What can hang from each mark
vimifis: kenef mozaf nenuzo
lebuka: kenef
kenef: buzuba vudilit
mozaf: vimifis vulat
nenuzo: vulat
safo: puvuke
vulat: kenef
buzuba: kenef puvuke

Every row comes from one small tree of marks. Brackets hold a mark, then the marks that hang from it, in alphabetical order. Every link used is in the known rows. Which tree was each row made from?
Known rows
(mozaf vimifis vulat): [225,-180,-254,-400,-339,-142,447,-3,-48,28,113,-186,218,363,304,19,-56,-358]
(vimifis kenef nenuzo): [133,-112,257,-23,96,-512,-9,42,59,253,-30,114,-231,129,67,-151,207,189]
(vimifis (kenef buzuba vudilit) (mozaf vulat) nenuzo): [-169,441,652,-257,65,-316,371,188,47,160,149,-228,-102,-199,-26,-172,6,11]
(vimifis (kenef vudilit) mozaf nenuzo): [-293,213,484,89,136,-311,-185,134,-29,102,145,-230,-341,-88,-29,-310,15,-175]
(vimifis kenef): [87,-450,141,-174,-17,-250,10,-71,62,-15,2,-130,-118,341,141,78,181,188]
(lebuka (kenef buzuba vudilit)): [233,-495,136,-276,316,-153,151,190,-194,65,-48,74,-322,-29,-132,218,121,-102]
(kenef vudilit): [93,-413,-173,-105,54,-220,49,55,57,-106,-59,-277,-193,243,123,95,-108,-457]
(lebuka kenef): [267,-667,55,-421,5,-171,103,16,-240,197,-27,74,-339,198,81,33,-12,230]
(vulat (kenef buzuba vudilit)): [403,-376,30,-142,-11,33,157,177,-160,-305,-292,-189,-171,-96,-80,108,-29,-190]
(vimifis kenef (mozaf vulat)): [-238,2,432,-539,-354,-206,299,-98,-55,39,160,-412,40,237,305,-113,-146,340]
(vimifis kenef mozaf): [-173,-273,387,-267,-197,-26,-91,-98,-131,92,221,-289,-219,248,184,-92,43,273]
(nenuzo vulat): [332,-259,-428,-163,27,-130,216,-163,205,119,-19,-133,-224,318,204,81,-119,51]
(safo puvuke): [173,-655,8,-445,-96,-283,135,84,195,-34,-53,-208,-11,672,346,-21,-192,-14]
(lebuka (kenef (buzuba puvuke) vudilit)): [208,-785,232,82,96,-147,-23,52,20,97,-136,-56,-322,13,-294,301,54,-266]
(buzuba kenef): [96,-477,167,-92,-263,-101,158,-212,137,-153,-266,-164,-189,316,217,143,-135,270]
(mozaf (vimifis nenuzo) (vulat (kenef buzuba vudilit))): [369,231,106,-31,-105,-92,421,327,-282,-108,-189,13,150,-250,-130,-179,5,-541]
(mozaf (vimifis kenef nenuzo)): [181,-45,170,135,127,-236,-118,135,-75,247,106,163,-78,119,21,-222,375,-240]
(nenuzo (vulat (kenef buzuba vudilit))): [453,-196,-258,10,116,111,261,24,49,-284,-229,-200,-215,-60,-196,112,-60,-232]
(vimifis (kenef buzuba) (nenuzo vulat)): [392,115,120,15,466,-238,247,4,259,374,-70,231,-288,-43,-103,2,328,400]

Which tree is each row?
[51,-281,426,-111,-596,138,218,6,-31,-225,-144,-610,-22,-119,-111,-36,-381,-155]
(vimifis (mozaf (vulat (kenef (buzuba puvuke) vudilit))))
[433,-432,-176,394,-51,146,8,-134,252,-227,-292,-245,-203,-11,-329,197,-125,-325]
(nenuzo (vulat (kenef (buzuba puvuke) vudilit)))
[120,340,282,32,208,-299,363,281,78,79,102,44,164,-114,-77,-69,334,-518]
(mozaf (vimifis (kenef buzuba vudilit) nenuzo) vulat)
[505,-254,5,-405,-417,209,547,174,-242,-145,-110,-104,280,39,107,-18,14,-90]
(mozaf vimifis (vulat (kenef buzuba)))
[619,-166,-64,493,-123,183,26,-22,98,241,-273,192,-114,-142,-367,-127,139,-224]
(mozaf (vimifis (nenuzo (vulat (kenef (buzuba puvuke))))))
[629,-588,-93,193,-208,209,95,-180,219,-28,-249,-115,-206,48,-219,177,-64,221]
(nenuzo (vulat (kenef (buzuba puvuke))))
[351,-73,-86,-211,-298,93,450,261,-197,-352,-121,-245,238,-37,-25,4,-3,-599]
(mozaf vimifis (vulat (kenef buzuba vudilit)))
[382,-667,191,214,-288,83,-73,3,56,-259,-361,-305,-126,-15,-211,149,-71,-284]
(vulat (kenef (buzuba puvuke) vudilit))
[24,-124,232,-590,-747,74,369,-35,-330,-143,-12,-417,-1,90,237,-273,-441,247]
(vimifis (mozaf (vulat kenef)))
[-221,436,165,220,287,-264,-88,-49,127,182,216,-203,-382,-51,-141,-278,23,-214]
(vimifis (kenef vudilit) mozaf (nenuzo vulat))
[517,-176,279,95,-533,-48,275,157,-111,142,-282,56,171,-144,-157,-182,0,-164]
(mozaf (vimifis nenuzo) (vulat (kenef (buzuba puvuke))))
[110,1,497,307,82,-89,-59,-130,311,482,9,-37,-362,-98,-257,-98,151,361]
(vimifis (kenef (buzuba puvuke)) mozaf (nenuzo vulat))
[232,-393,511,-322,-771,222,338,-72,-123,-23,-186,-456,20,-40,4,-82,-335,322]
(vimifis (mozaf (vulat (kenef (buzuba puvuke)))))
[-58,341,130,107,58,-387,218,181,42,-2,145,-95,194,94,-14,-185,179,-692]
(mozaf (vimifis (kenef vudilit) nenuzo) vulat)
[490,34,-342,177,-59,21,73,16,-135,104,-142,174,-201,29,-135,-316,51,-335]
(mozaf (vimifis (nenuzo (vulat kenef))))
[-123,-639,186,484,-383,-106,-105,-278,410,-354,-288,-412,-164,225,-90,281,-204,-267]
(buzuba (kenef vudilit) puvuke)
[214,189,57,-45,-255,31,28,-20,-170,217,-55,-88,-457,-103,-72,-469,-262,221]
(vimifis mozaf (nenuzo (vulat kenef)))
[341,-218,-105,-334,-522,88,381,46,-273,-232,-62,-164,230,238,155,-167,-102,-282]
(mozaf vimifis (vulat kenef))
[151,-139,-86,-299,-379,-185,374,32,-101,-432,-215,-431,66,111,84,-64,-345,-367]
(mozaf (vulat (kenef vudilit)))
[416,183,-2,158,438,-56,183,85,163,369,112,327,-61,-33,-139,-34,521,-44]
(mozaf (vimifis (kenef buzuba) (nenuzo vulat)))
[14,290,733,-446,-133,-276,455,128,-72,366,58,-82,-75,-168,128,-199,69,547]
(vimifis (kenef buzuba) (mozaf vulat) nenuzo)
